Each row was made from one small tree. The marks that hang from a mark follow it in brackets, in the order of their numbers. Every link used is in the known rows. Write each row's tree.
In the rows, zero is written as 100.
Known rows:
j997{j96{j35{j36}}}: [ 94,  91,  99, 143,  94,  97,  85,  90,  94,  98, 104,  96,  94, 111, 122,
  91,  96,  97,  89, 102,  97, 110, 101,  94, 133,  97, 103,  97, 106, 105,
 102, 116,  93,  83, 130,  62,  92, 104,  95, 125,  86,  97, 111, 109,  78,
 104, 109,  85, 103, 120]
j505{j96{j35 j149 j997}}: [ 82, 115,  97, 124,  95,  93,  96, 102,  96, 103,  43,  96,  85, 102, 133,
  74, 110, 120,  43,  85,  90,  89, 111,  88, 133,  97, 100, 102,  95, 103,
 111,  96,  95,  78, 114,  98, 107,  99, 122, 135,  50,  92,  95, 101,  80,
  92,  88,  56, 104, 118]
j997{j96{j35{j36} j149}}: [ 94,  81,  98, 155,  98, 100,  88,  92,  93,  99,  59,  98,  96, 104, 131,
  79, 106,  96,  71,  96,  99, 102,  99,  88, 147,  98, 111, 107, 102, 103,
 111, 118,  90,  78, 123,  52, 101,  95, 103, 136,  73,  91, 106, 112,  77,
 102, 105,  78,  98, 125]
j96{j35{j36{j866}} j149 j997}: [ 94, 100, 100, 112,  97, 117,  89, 100,  94, 105,  62,  93,  88, 103, 121,
  81,  77,  58,  70, 105,  93,  96,  98, 106, 127,  92, 105, 109, 106, 109,
 113, 108, 102,  83, 113,  83, 111,  85, 104, 123,  80,  90, 100, 115,  87,
 105,  88,  71, 101, 112]
j660{j96{j35{j36} j149 j997}}: [ 96, 105,  99, 123,  97, 107,  97, 102,  89,  99,  83,  92,  92, 120, 142,
  71, 103,  97,  39,  97, 100,  89, 102,  93, 180,  93, 106, 115,  95, 112,
 108,  88,  96,  83, 112,  59, 117,  98,  97, 125,  61,  87, 102, 105,  80,
  93,  88,  64, 109, 121]
j451{j96{j660}}: [ 98, 104, 101, 119,  94,  94, 115,  97, 101,  92, 107,  92,  88, 101, 108,
  85, 109, 105,  58,  92, 103,  93, 110,  93, 137, 103, 110, 106,  89, 101,
  89,  89, 100,  87, 115,  88, 102,  97, 109,  95,  90, 103, 102,  91,  97,
  96, 111,  89, 110, 113]
j739{j36{j866}}: [102, 105, 105,  70,  99, 108, 101, 110, 104, 104, 100, 100, 100,  99,  93,
 110,  71,  58, 124, 107,  97, 105,  99, 117,  54,  88, 108,  98, 109,  97,
  95, 122, 107, 104,  96, 125, 100,  96, 100,  75, 124,  94,  90, 109, 107,
 108,  95, 115,  92,  84]
j35{j36{j866}}: [104,  93, 105, 102, 101, 111,  91, 102,  99, 102, 144,  98,  99,  95,  95,
 103,  79,  60, 117, 112, 109, 108,  95, 119,  78,  90, 103, 106, 110, 101,
 112, 113, 101,  92, 114,  97, 104,  90,  90,  80, 116,  98,  97, 107,  99,
 109,  94, 112, 102,  96]
j660{j96{j35{j36} j997}}: [ 93, 115, 102, 111,  95, 103,  89, 101,  91, 100, 104,  89,  90, 126, 131,
  80, 103, 100,  57, 103, 100,  96, 106,  98, 159,  92, 100, 109, 101, 114,
  99,  84, 100,  87, 117,  63, 106, 105,  91, 116,  72,  92, 107,  99,  81,
  97,  92,  71, 112, 118]
j739{j36}: [104, 108, 101,  84,  98, 100, 104, 107, 101, 105, 109,  99,  97, 104,  99,
 101,  88,  86, 116,  99,  98, 104, 104, 106,  82,  94, 105, 100, 107,  97,
  91, 115, 104, 104,  96, 107,  97, 105,  94,  82, 115,  97,  98, 105, 105,
 105,  95, 104,  97,  92]
j810{j96{j35}}: [ 91, 111,  99, 115,  93, 104, 114,  91,  96,  98,  34,  95,  97, 105, 112,
  91, 100, 109,  69, 101,  91, 102,  98,  97, 116, 104,  95,  89,  98, 110,
  84,  93,  95,  97, 113, 116,  92, 119, 106, 111,  83, 101,  99,  99,  86,
  98, 109,  87, 105, 102]
j997{j96{j35}}: [ 89,  98,  97, 128,  93,  91,  94,  88,  98,  96,  44,  98,  96, 106, 123,
  94, 101, 119,  82,  95,  89, 102, 100,  84, 120, 101, 102,  92, 101, 105,
  93, 111,  94,  91, 124,  90,  93, 110, 108, 137,  82, 100, 107, 102,  82,
 101, 113,  86,  99, 111]
j997{j96}: [ 95,  92, 101, 109,  96,  94,  88,  93, 100,  97,  74, 102, 103,  99, 108,
 100, 113, 130,  94,  95,  98, 100, 102,  92, 124,  96, 104,  98,  97,  96,
 106,  98,  95,  90, 113,  94,  96,  97,  98, 118,  97,  96, 103,  98,  91,
  98, 107, 100,  98, 113]
j810{j96{j35 j149 j997}}: [ 84, 111,  98, 104,  96, 112, 111,  96,  92, 101,  14,  94,  94, 106, 125,
  72, 111, 116,  31,  88,  84,  87,  99,  94, 160, 102,  99, 103,  88, 111,
 100,  78,  98,  82, 104, 113, 110, 106, 109, 130,  65,  93,  98,  98,  83,
  93,  96,  60, 105, 111]
j810{j96{j35 j149 j660 j997}}: [ 89, 112,  99, 118,  92, 111, 120,  89,  91,  98,  21,  87,  89, 113, 132,
  69, 113, 121,  15,  81,  89,  80, 107,  89, 188, 103, 102, 109,  85, 118,
  89,  74, 100,  79, 110, 115, 110, 100, 119, 144,  58,  93,  97,  93,  78,
  93, 104,  44, 110, 114]
j36{j866}: [ 97,  93, 103,  83, 100, 107, 101, 101, 103, 101,  88, 102, 102,  93,  97,
 108,  81,  84, 107, 107,  99, 103,  96, 111,  74,  93, 101,  97, 105,  97,
 103, 106, 103,  98, 105, 117, 103,  94, 102,  86, 108, 101,  94, 107, 102,
 106,  96, 113,  97,  92]
j451{j96}: [ 94, 101, 102, 106,  96,  97, 106, 103, 101,  95,  99,  98,  91,  95, 102,
  88, 106, 103,  85, 103,  98,  98, 103, 100, 118,  99, 104, 103,  96,  97,
 104,  96,  96,  94, 107,  82, 101, 104, 102,  76,  93, 101, 103,  92,  99,
  93, 105, 101, 104, 111]
j451{j96{j35{j36{j866}} j997}}: [ 85, 114, 104, 108,  90, 107,  88, 102,  96, 100,  99,  89,  79, 105, 114,
  84,  82,  63,  73, 115,  90,  99, 107, 112, 122,  89, 105, 103, 105, 106,
 104, 104,  99,  82, 126,  76, 102,  94, 100,  92,  81,  98, 108, 102,  89,
 101,  94,  82, 111, 118]
j505{j96{j35 j660}}: [ 90, 115,  98, 133,  92,  79, 111,  94,  98,  96,  64,  92,  84, 112, 126,
  87, 104, 121,  61,  86, 100,  96, 116,  82, 114, 103, 100,  91, 101, 112,
  89,  99,  96,  84, 127, 112, 101, 108, 129, 123,  71, 106,  93,  99,  82,
 101, 110,  70, 109, 112]
j96{j35 j660}: [ 97, 109,  99, 128,  93,  90, 110,  90,  98,  95,  64,  93,  90, 117, 120,
  93,  95,  97,  72,  92,  94,  97, 106,  86, 122, 106, 101,  95,  98, 115,
  75, 106, 101,  90, 114, 103,  99, 106, 116, 131,  84, 103, 103, 103,  89,
 104, 113,  72, 108, 109]
j451{j96{j997}}: [ 86, 115, 102,  91,  93, 103,  92, 104,  98,  98, 113,  95,  84,  99, 109,
  79, 109, 108,  66,  98,  96,  88, 114, 100, 143,  96, 106, 111,  90,  95,
 111,  80, 102,  89, 102,  89, 106,  98,  98,  96,  82,  97, 109,  87,  96,
  89,  95,  84, 109, 119]

Which tree is each row?
[ 88,  91,  96, 143,  97,  92,  96,  92,  96,  98,  28, 102,  99,  99, 134,
  86, 105, 116,  65,  89,  92,  93,  98,  80, 145, 101, 108,  98,  97, 101,
  98, 110,  92,  81, 116,  77, 101, 104, 113, 144,  75,  92, 103, 106,  80,
  99, 110,  77,  94, 119] : j997{j96{j35 j149}}
[ 92, 109, 103, 106,  95, 113,  83, 100,  95, 106, 100,  92,  88, 112, 115,
  92,  73,  60,  87, 112,  96, 103, 103, 112, 105,  90, 101, 102, 110, 108,
 102, 107, 105,  91, 120,  94, 100,  93,  99, 113,  92,  98, 105, 112,  86,
 107,  88,  81, 107, 106] : j96{j35{j36{j866}} j997}
[ 89, 115, 100, 108,  91, 116,  99,  94,  90, 103,  85,  85,  89, 112, 117,
  80, 103,  97,  59, 104,  91,  99, 104, 109, 149,  96,  94,  99, 101, 111,
 101,  82,  99,  87, 115, 100,  95, 108,  92, 111,  71,  97, 106,  99,  79,
  97,  93,  63, 112, 111] : j810{j96{j35{j36} j997}}
[ 92,  88,  97, 150,  94,  91, 101,  86,  96,  92,  19,  98,  95, 109, 135,
  81, 111, 117,  37,  79,  97,  89, 103,  73, 173, 104, 111, 103,  91, 112,
  85, 110,  93,  76, 122,  84, 105,  96, 119, 150,  72,  97, 103, 101,  78,
 100, 118,  60, 100, 119] : j997{j96{j35 j149 j660}}
[ 93, 115, 104,  88,  89, 111, 114,  91,  95,  97,  90,  88,  91, 111, 109,
  81, 118, 131,  33,  86,  98,  85, 110,  99, 156,  98, 100, 106,  86, 113,
  95,  57, 104,  88, 107, 136, 106,  96, 104, 113,  76,  97,  99,  83,  88,
  91,  95,  70, 113, 104] : j810{j96{j660 j997}}
[ 88, 117, 100,  98,  93,  97,  96, 100,  95, 101,  70,  95,  93, 123, 131,
  84, 101, 120,  43,  98,  93,  89, 106,  89, 145,  97, 100, 103,  96, 110,
  92,  80, 100,  92, 109,  87, 106, 112, 107, 120,  70,  94, 104,  96,  86,
  92,  98,  74, 111, 113] : j660{j96{j35 j997}}
[ 97, 102, 100, 107,  97, 105, 102,  96,  96, 101,  85,  93,  91, 108, 118,
  79, 107, 106,  44,  80, 100,  76, 110,  90, 168, 100, 107, 118,  86, 108,
 103,  74, 104,  83,  98, 102, 118,  80, 115, 140,  73,  93,  98,  95,  92,
  95,  95,  61, 105, 111] : j96{j149 j660 j997}
[ 89, 109,  98, 133,  89,  88, 115,  94, 100,  91,  60,  90,  81, 112, 121,
  87,  99, 103,  52,  94,  93,  92, 109,  86, 151, 107, 108,  97,  95, 110,
  79, 106,  98,  85, 120,  82, 100, 109, 117, 115,  78, 109, 106,  93,  88,
  98, 118,  72, 111, 118] : j451{j96{j35 j660}}
[ 96,  83, 100, 128,  97,  96, 102,  88,  98,  95,  62, 100, 100,  97, 123,
  85, 119, 127,  49,  78, 104,  88, 105,  81, 165, 100, 114, 112,  87, 104,
  99,  94,  96,  78, 117,  95, 109,  83, 114, 133,  77,  92,  97,  95,  87,
  96, 113,  77, 100, 118] : j997{j96{j149 j660}}
[ 92, 109,  99, 119,  89, 101, 127,  85,  94,  95,  37,  90,  93, 117, 117,
  88, 107, 115,  48,  91,  92,  94, 102,  91, 143, 106,  99,  90,  93, 118,
  75,  86,  98,  88, 122, 120,  98, 115, 117, 122,  75, 103,  96,  92,  82,
 100, 117,  70, 107, 105] : j810{j96{j35 j660}}
[ 91, 107,  98, 121,  93, 101, 105,  94,  95, 101,  49,  91,  85, 116, 130,
  76,  98,  98,  26,  80,  91,  80, 111,  82, 167, 103, 104, 111,  90, 117,
  87,  93, 102,  79, 106,  90, 110,  93, 123, 153,  60,  97, 103, 103,  85,
  97,  99,  45, 108, 115] : j96{j35 j149 j660 j997}
[ 98,  84,  98, 161,  96,  99,  98,  85,  92,  96,  80,  90,  91, 110, 138,
  77, 107,  99,  44,  89, 100,  97, 104,  84, 175, 101, 112, 107,  95, 111,
  97, 115,  91,  74, 134,  57, 105,  90, 113, 150,  69,  94, 104, 105,  73,
 103, 113,  58, 101, 127] : j997{j96{j35{j36} j149 j660}}
[ 85, 116,  98, 135,  90,  96, 114,  95,  95,  95,  58,  89,  77, 112, 135,
  65, 104, 101,  16,  83,  89,  78, 113,  82, 185, 104, 112, 113,  84, 112,
  95,  89,  99,  75, 117,  80, 116,  95, 122, 142,  57,  96, 107,  94,  83,
  92, 107,  45, 112, 125] : j451{j96{j35 j149 j660 j997}}
[104, 101,  99, 147,  94,  96, 102,  89,  94,  97, 113,  86,  86, 122, 118,
  89,  92,  75,  73, 100,  99, 102, 106,  96, 139, 103, 100,  97, 105, 116,
  85, 110,  98,  87, 125,  82, 102, 102, 108, 126,  85, 105, 107, 109,  84,
 108, 104,  72, 109, 112] : j96{j35{j36} j660}
[ 91, 107, 105,  90,  92, 112,  86, 103,  93, 101, 103,  93,  90, 117, 127,
  88,  84,  81,  56, 111,  97, 100, 100, 106, 119,  86, 103, 102, 105, 111,
 104,  92, 104,  88, 121,  90, 108, 101,  98, 104,  80,  91,  98, 106,  83,
 102,  90,  83, 109, 108] : j660{j96{j35{j36{j866}} j997}}
[ 88, 109,  96, 117,  95, 104,  97, 101,  94, 102,  45,  97,  91, 106, 126,
  77,  96, 100,  52,  94,  87,  85, 102,  92, 148, 102, 102, 105,  94, 110,
  98,  98, 101,  88, 101,  83, 108,  96, 114, 146,  66,  93, 101, 105,  89,
  96,  93,  58, 102, 112] : j96{j35 j149 j997}
[ 94,  94,  98, 126,  98, 101, 113, 100,  95,  95,  38, 101, 100, 113, 135,
  81, 106, 105,  47,  94,  97,  93,  95,  83, 158, 101, 105, 106,  93, 112,
  91, 104,  94,  90, 107,  69, 109, 110, 110, 116,  75,  91,  91, 104,  87,
  94, 107,  77, 104, 111] : j660{j96{j35 j149}}
[ 92, 117,  99, 105,  90,  97,  99,  93,  96, 100,  73,  88,  84, 125, 123,
  85,  94, 104,  52,  90,  89,  86, 113,  85, 148, 102, 101, 102,  93, 118,
  75,  90, 105,  87, 110, 105, 105, 100, 115, 155,  74, 103, 108,  99,  84,
  98, 100,  56, 111, 114] : j96{j35 j660 j997}
[ 91, 108, 100, 108,  91, 105, 110,  98,  97,  95,  85,  93,  82,  99, 121,
  67, 116, 104,  21,  82, 100,  76, 116,  92, 181, 100, 115, 121,  82, 104,
 105,  77, 101,  76, 107,  88, 117,  81, 112, 116,  65,  92, 102,  86,  93,
  89,  97,  66, 110, 121] : j451{j96{j149 j660 j997}}
[ 99, 115, 102, 128,  90, 100,  93,  92,  91, 100, 116,  82,  81, 125, 123,
  82,  91,  87,  57,  95,  95,  92, 115,  96, 156,  98,  99, 108,  99, 116,
  86,  99, 103,  85, 120,  83, 106,  93, 103, 142,  71, 105, 112, 104,  83,
 104,  95,  53, 114, 117] : j96{j35{j36} j660 j997}
[ 82, 117,  98, 137,  93,  87, 104,  97,  94,  99,  36,  90,  82, 113, 138,
  69, 112, 120,  24,  74,  95,  81, 119,  80, 161,  99, 101, 104,  90, 114,
 100,  85,  98,  74, 124, 108, 115,  93, 132, 150,  48,  97,  94, 101,  75,
  95,  96,  45, 111, 125] : j505{j96{j35 j149 j660 j997}}
[ 96, 107, 104, 110,  91, 110,  93,  94,  94, 101, 109,  84,  82, 119, 117,
  87,  74,  67,  63, 105,  97,  96, 111, 106, 131,  94, 103, 104, 104, 116,
  91, 100, 107,  83, 129, 101, 106,  87, 107, 131,  85,  99, 105, 109,  84,
 107,  96,  66, 111, 112] : j96{j35{j36{j866}} j660 j997}
